Known rows, with every step that occurs:
nevekov -> redor -> gatub -> lomif -> pupezen: [ -3.0   1.4 -11.9  31.2 -51.3 -32.8  25.6 -22.5   3.8  17.2 -40.4 -19.8
   4.5  12.0  13.0 -34.7   5.0 -22.6  14.0  -0.7  20.7 -13.8 -22.8  52.4
 -10.6   1.6]
vizifa -> ludep -> lomif -> pupezen -> redor -> nevekov: [  5.7  -4.7  -2.2   2.3 -41.0   6.6  23.8 -26.3  16.1  20.1 -30.0   0.9
 -23.9  14.3 -10.0 -48.0  11.0 -15.4  -1.5 -18.6 -10.8  21.7  -6.3  49.8
 -44.1  15.3]
redor -> nevekov -> zele: [  8.7  -5.6 -25.9   4.8 -12.9   5.7  25.4 -23.4  29.3  21.7  -3.7  -6.1
   7.5  13.5   8.4  -4.4  -1.4 -10.6  16.5  14.4  11.2  17.3  18.2  15.4
 -24.4  30.7]
gatub -> lomif -> pupezen -> zele: [ -3.4  -8.1 -23.1  31.6 -35.1  -0.8  19.4 -30.3 -14.3  16.4  -8.9  -3.6
 -24.6  10.8  37.3 -25.5   1.7  -5.5  29.8 -12.9  13.0  -5.5  15.0  44.6
   4.2 -15.6]
nevekov -> zele -> pupezen -> redor -> gatub -> lomif: [ 10.7 -11.4 -33.4  36.9 -29.8 -24.6  -3.9 -16.0  44.2  23.9 -35.8 -13.0
  -4.1  15.8  -8.5 -36.3   7.9   0.4  20.0 -21.3  34.7 -29.2  11.3  25.1
 -24.5  37.1]
nevekov -> redor -> gatub: [ -9.1  10.4 -13.8  21.6 -16.8 -20.0  15.8 -18.8   5.8  10.9 -26.6 -19.4
   5.2   7.7  -1.5  -8.2   4.4 -17.1  -0.1   9.9  12.6  -1.8 -25.4  12.5
 -25.5  17.5]
tunem -> vizifa: [  2.2  -4.6 -14.4  33.6 -20.3  -0.6  20.6  -6.7 -12.7   4.9  -2.0  11.8
   8.1  -3.6  10.3  28.4  -5.0  -1.2   6.5  -1.2  11.2  28.1  -5.6  19.4
  -5.3  -7.3]
ludep -> vizifa -> tunem: [ 16.8  -2.8 -19.3  14.7  12.2 -11.3  17.3 -28.2  -9.5  14.2  -0.3   0.5
  -4.1 -16.2   8.3   0.6   7.8  -1.0  -5.3  24.4   8.0  24.9  12.3  44.3
  -0.2 -20.8]
redor -> nevekov: [ -2.8  -4.5  -9.6   8.3 -19.2   3.8  25.1 -24.9  -0.1  16.6  -7.2  -4.7
   6.5   3.8   1.7   7.2  -6.9  -9.7  15.2  15.5  -0.5  29.5  -5.8  17.9
 -29.5  17.8]
ludep -> vizifa -> gatub -> lomif: [ 25.8   0.0 -13.3  16.8 -23.7 -24.8  -0.4 -50.3  11.9   0.9 -17.5 -13.6
  -2.8   4.7 -20.2   8.8  -4.4 -11.0   8.3  17.5  30.7   0.9 -24.9  39.6
  16.2 -26.3]
zele -> pupezen -> redor -> gatub -> lomif: [  0.4 -10.7 -20.4  40.7 -37.1 -26.5  -4.7 -18.0  15.6  18.5 -39.2 -12.0
  -6.2   6.3 -14.7 -25.3   1.5   1.1  18.8 -19.5  20.8 -17.8 -13.4  27.2
 -28.7  23.3]
gatub -> lomif -> pupezen: [  7.9 -11.8  -9.3  28.8 -42.5 -12.6  21.8 -31.0  -9.8  16.4 -13.7  -4.7
  -1.4   5.3  27.3  -9.9   0.5  -5.1  21.2  -1.3  13.9   1.1  -0.7  57.4
   4.0 -18.3]
vizifa -> gatub -> lomif -> pupezen -> redor -> nevekov: [ 11.4   5.1 -22.0  14.2 -44.5  -8.1  15.3 -27.2  14.0   6.8 -33.5 -16.5
  -5.9  19.4 -18.9 -12.0   5.7 -16.5  37.1  -3.5  15.9   9.9 -21.4  37.1
 -23.7   6.1]
redor -> gatub -> lomif -> pupezen: [ -0.8  -1.4  -3.7  28.4 -42.0 -19.0  27.4 -25.3  -4.2  12.0 -19.3 -20.9
   6.9   5.3  23.3 -27.6  -6.3 -14.1  23.9  -7.6  14.9  -5.2 -17.4  41.7
   2.6  -6.3]
zele -> pupezen -> redor: [  3.6 -12.2 -24.4  37.1 -19.8  -8.4 -10.1 -21.3  -0.5  17.0 -20.4  10.7
 -16.0   9.2  -9.8   7.1  10.4  14.3  15.3 -17.4   3.4   5.9   4.9  24.2
 -33.1  21.8]
pupezen -> redor -> nevekov: [  2.6   0.2 -23.2   8.5 -15.6  -1.0   7.2 -17.8  10.0  17.2 -20.5  -0.1
  -6.6   8.9 -22.2   0.8   4.7  -3.8  11.4  11.1   6.7  23.1  -6.5  11.5
 -49.2  31.1]
tunem -> vizifa -> ludep: [ 18.9  -1.1  -4.9  18.1 -24.5   9.7  15.6  -5.4   1.7   7.4  -6.7  10.9
  -8.6  -9.1  14.2  16.9   1.3  -5.3  -6.6  -5.8  -4.9  22.2  -0.7  39.5
   1.3 -15.3]
pupezen -> zele -> nevekov -> redor -> gatub -> lomif: [-22.3   9.0 -30.5  20.3 -27.3 -25.4  21.2 -18.7   9.6  29.5 -25.2 -32.3
  -9.8   9.7   6.8 -29.7  -0.7 -26.8  16.5   5.9  12.4 -12.3  -4.8  20.2
 -24.4  33.8]
gatub -> lomif: [  8.8 -13.6 -12.3  23.6 -22.8 -12.0  11.9 -29.6   6.1  15.2 -11.1 -12.3
   1.0  -1.6  10.3  -0.6  -4.0  -3.0   7.3  11.2  23.2  -3.9  -5.7  36.6
  -4.0 -11.1]
ludep -> lomif -> gatub: [ -8.2 -12.8  -5.8  25.5 -18.4  -4.0  18.0 -40.2   3.4   1.4   8.1 -26.0
  -4.3   8.2  -5.9 -19.9   3.8 -22.8   0.6 -14.4  14.6  16.6 -23.8  -2.6
 -19.8 -16.6]
ludep -> vizifa: [ 15.1  -3.8 -12.1  16.8 -10.0 -15.9   1.6 -39.6  -8.1  10.6  -6.5  11.1
  -3.1   0.8  -5.8  14.0  -1.1  -0.2  -4.7  18.5  12.8  20.9  -2.3  34.3
  -1.0 -12.5]
tunem -> vizifa -> gatub -> lomif -> pupezen -> redor -> nevekov -> zele: [ 21.8   4.1 -38.3  25.0 -50.8  -7.1  25.2  -5.3  36.2   6.6 -32.6  -1.6
   0.7  24.6 -13.2 -12.2  10.6 -18.9  37.5 -14.5  32.6  13.0  -0.6  37.7
 -17.3  15.2]
nevekov -> redor: [  1.5  -3.7 -18.8  19.5 -17.5 -10.9   8.8 -24.2   1.6  17.1 -19.4  -2.7
  -3.0   6.7   2.1   9.6  10.4  -7.4  -3.7  14.8  11.7   3.7 -10.2  27.8
 -23.2   6.8]

Rows:
[-28.8  19.8 -25.9  18.4 -28.4 -14.5  30.5 -19.4 -10.5  24.8 -14.9 -16.7
 -12.3  18.5  26.5 -24.3   6.7 -25.8  29.2 -10.6 -13.4  11.3   0.5  25.4
 -23.4  36.5]	lomif -> pupezen -> zele -> nevekov -> redor -> gatub
[-13.3  -2.3 -33.8  23.6 -44.7 -18.8  25.3 -24.3  -4.9  34.1 -20.8  -7.6
 -20.3  15.5  29.7 -20.9  10.6 -20.8  26.9  -2.5   1.8  -0.6  15.1  54.2
 -12.8  17.0]	gatub -> lomif -> pupezen -> zele -> nevekov -> redor
[-12.7   7.2 -25.4  34.9 -42.5 -22.8  26.1 -23.4  -3.8  19.6 -38.0 -18.8
 -18.0  18.3  23.5 -51.6   7.1 -23.3  22.7 -13.5  18.3 -21.2  -8.4  38.6
 -10.2   4.7]	nevekov -> redor -> gatub -> lomif -> pupezen -> zele
[ -0.6  -9.9 -27.8  12.8 -31.1   0.4  25.7 -26.9  31.6  22.1 -21.6   2.2
  -9.1  28.4  -8.3 -47.7  13.6 -12.7  13.3 -14.4  17.1  16.9  13.6  27.4
 -44.9  36.6]	ludep -> lomif -> pupezen -> redor -> nevekov -> zele
[ -8.1   1.2 -19.3  10.4 -19.4 -16.5  15.3 -22.5   4.5  26.3  -9.6  -9.3
   4.6   5.7   3.9  19.0   7.4 -15.0   3.7  18.5  -3.3  18.6  -2.0  31.3
 -27.8  31.7]	zele -> nevekov -> redor
[ -2.9  10.6 -17.3  19.5  -2.8  -9.1  -1.3 -14.6   6.9   6.7 -19.9 -17.3
  -3.6   4.2 -15.6  -7.0   3.3  -3.8   4.3  -0.8  15.4   2.8 -20.1   0.8
 -33.9  21.4]	pupezen -> redor -> gatub
[-28.3  18.3 -27.4  15.2  -9.5 -12.3  19.9 -19.7   3.2  24.6 -13.1 -23.7
 -10.4  10.9   8.2 -13.2   2.0 -23.5  15.7   4.2  -5.0   6.3  -2.6   5.4
 -31.6  44.4]	pupezen -> zele -> nevekov -> redor -> gatub
[ 23.5   1.1  -9.9  22.4 -40.3 -26.6  10.5 -49.1  -1.6   2.3 -20.2  -4.7
  -5.5  12.9  -4.1  -3.7  -0.2 -12.1  23.0   2.6  21.6   6.6 -19.9  59.6
  23.5 -36.1]	ludep -> vizifa -> gatub -> lomif -> pupezen
[-13.6   4.5 -13.7  19.4 -53.3 -36.0  32.4 -20.6   3.4  28.8 -31.5 -25.5
   9.2  10.6  13.7 -24.0   1.9 -30.5  21.5   3.5   2.9   1.9 -16.1  54.6
 -15.2  23.1]	zele -> nevekov -> redor -> gatub -> lomif -> pupezen
[-17.1   3.8 -23.9  11.3  -1.4   9.4  15.8 -25.5  -7.5  21.9  15.3 -10.2
 -16.8   4.7  22.0  11.3  -2.1  -7.7  23.1   3.0 -10.5  20.0  16.5   9.3
 -14.1  25.3]	pupezen -> zele -> nevekov
[-11.3  -3.6 -24.9  20.8 -35.8  -4.4  27.1 -28.8 -13.4  28.3  -0.7 -10.0
 -18.3   9.4  38.5 -14.5  -0.6 -13.1  37.6  -9.3  -1.7   8.2  20.8  45.4
   1.5   8.6]	gatub -> lomif -> pupezen -> zele -> nevekov
[ 12.2  -8.4 -19.1  28.3 -38.1 -15.5   2.7 -22.8   0.3  16.6 -27.1   0.4
 -14.1   9.4   3.1 -16.5  11.9   0.4  16.7  -7.5  21.2  -4.3  -0.8  52.0
 -14.9  -6.3]	gatub -> lomif -> pupezen -> redor
[ 12.0   0.7 -31.1   8.8 -26.7   3.0  18.1 -15.3  21.8  20.9 -19.9   6.9
  -6.0  24.2   2.6 -19.8  15.1  -8.3  26.3  -4.8  10.7  16.2  23.1  33.8
 -36.7  36.7]	lomif -> pupezen -> redor -> nevekov -> zele
[ 13.1  -2.5 -35.3   5.0  -7.8   2.8   7.0 -14.8  39.0  21.0 -17.7  -0.7
  -5.5  17.7 -15.1  -9.2  10.7  -5.8  12.6   9.6  20.3  11.6  19.7  11.2
 -44.7  45.0]	pupezen -> redor -> nevekov -> zele
[  7.6 -11.2   7.1   6.4 -16.2   8.8  15.7 -35.8  16.0  13.8  -6.2 -12.0
 -16.8   0.2   7.1 -23.8  -0.2  -8.0 -20.0  -7.1  -1.0   5.3  -9.6  36.3
 -12.6  -9.0]	vizifa -> ludep -> lomif
[ 18.1  -8.3 -33.9  13.9 -42.2  -8.8  18.2 -18.2  34.1  26.9 -30.6  -1.8
  -5.9  21.4  -0.4 -33.8  12.3 -11.0  26.8  -1.6  26.3   0.7  22.6  49.0
 -28.3  26.3]	gatub -> lomif -> pupezen -> redor -> nevekov -> zele
[ 35.0   5.2 -36.8   8.3 -40.1 -21.8   7.6 -35.7  39.0  12.9 -36.5  -1.7
 -12.0  28.5 -29.7 -26.3  11.7 -17.9  27.1   4.8  32.9   6.6   3.5  50.5
 -11.3  11.9]	ludep -> vizifa -> gatub -> lomif -> pupezen -> redor -> nevekov -> zele
[-22.8  12.4 -10.5   7.8 -37.4  -6.5  37.1 -28.2   9.6  27.5 -21.3 -23.4
 -28.8  19.0  20.9 -62.1   8.3 -34.6   1.6 -25.1 -21.4   3.5  -6.4  42.5
 -24.4  28.9]	vizifa -> ludep -> lomif -> pupezen -> zele -> nevekov -> redor -> gatub
[  4.8  -1.6 -32.3  32.7 -12.9 -13.1  -3.0 -13.8  33.7  17.3 -23.3  -6.9
  -2.6  19.4  -6.1 -23.6   9.0   3.7  19.5 -23.3  17.5 -13.5  13.0  10.2
 -31.2  46.0]	nevekov -> zele -> pupezen -> redor -> gatub
[-21.4   9.6 -18.1  21.8 -35.4 -11.3  33.0 -24.1  -8.3  24.1  -5.3 -25.6
 -10.3   9.8  34.0 -31.2  -8.2 -22.0  40.5 -13.6  -1.6   2.6   2.7  33.8
  -3.9  17.3]	redor -> gatub -> lomif -> pupezen -> zele -> nevekov
[-16.9   5.8 -33.2  14.7 -11.4  -5.6  13.9 -22.6  -0.6  29.0  -5.7  -8.8
 -18.9  11.5  13.0   4.3   9.3 -14.3  12.7   8.5  -5.3  12.2  12.0  17.1
 -30.3  34.4]	pupezen -> zele -> nevekov -> redor
[ -3.6  12.6 -13.4  23.8 -22.1 -10.1   9.5 -15.9  -7.9   7.7 -22.2  -8.9
  -5.2  12.3   1.1 -18.5   7.2  -5.7  18.1 -14.8   6.3   8.3 -14.7  23.3
 -26.3  14.7]	lomif -> pupezen -> redor -> gatub
[ -1.0 -12.0 -25.5  25.4 -32.6  -2.8   4.8 -19.6   5.6  24.1 -29.2  10.3
  -9.0  12.8 -18.1  -0.9   7.1   4.4  22.7  -9.9  -3.4  21.9   3.6  23.1
 -54.6  41.5]	zele -> pupezen -> redor -> nevekov
[ 14.9 -14.5 -39.1  32.3 -14.2  -4.9  -9.3 -18.7  29.5  21.9 -16.2  10.9
 -12.9  19.6  -3.7  -5.6  16.0  11.8  17.3 -17.5  15.9  -6.8  30.4  23.5
 -27.2  37.4]	nevekov -> zele -> pupezen -> redor
[ 11.6 -18.4 -26.4  32.8 -18.3  -1.7   7.4 -26.4  21.3  21.0  -2.7   5.4
  -1.4  14.4  20.7  -1.1   4.2   6.7  21.3 -14.5  10.0  -1.7  28.5  28.4
  -7.6  25.9]	nevekov -> zele -> pupezen
[ -8.2  10.0 -37.5  33.6 -53.1 -16.1  31.3 -12.5  -3.6  14.5 -20.4  -8.2
 -12.7  18.3  13.6   0.6   8.3 -30.1  37.5 -17.3   7.5  12.7  -7.2  43.7
   0.0   2.9]	tunem -> vizifa -> gatub -> lomif -> pupezen -> zele -> nevekov -> redor
[ 23.2   2.8 -33.3   9.5 -37.3  -5.6  15.3 -24.7  45.6  12.6 -29.0 -18.5
  -3.5  28.8 -13.7 -23.9  13.3 -17.6  39.4  -5.4  27.7  -2.4   1.8  35.5
 -19.7  22.0]	vizifa -> gatub -> lomif -> pupezen -> redor -> nevekov -> zele
[ 17.5  -6.3 -22.3  11.2 -45.8   9.3  33.5  -6.3  37.8  19.4 -29.7  17.3
 -16.4  18.6  -5.3 -47.1  16.3 -17.5  -2.5 -29.0   6.9  24.6  15.1  49.7
 -34.3  23.5]	tunem -> vizifa -> ludep -> lomif -> pupezen -> redor -> nevekov -> zele
[ 13.3  -1.3 -11.3  19.0 -20.1  -7.5   8.9 -36.9  16.2   0.3  -9.8 -29.2
   3.0   5.6  -2.5   9.2  -4.5  -8.8  19.8   7.0  25.7  -6.2 -26.4  22.8
   6.9 -15.6]	vizifa -> gatub -> lomif
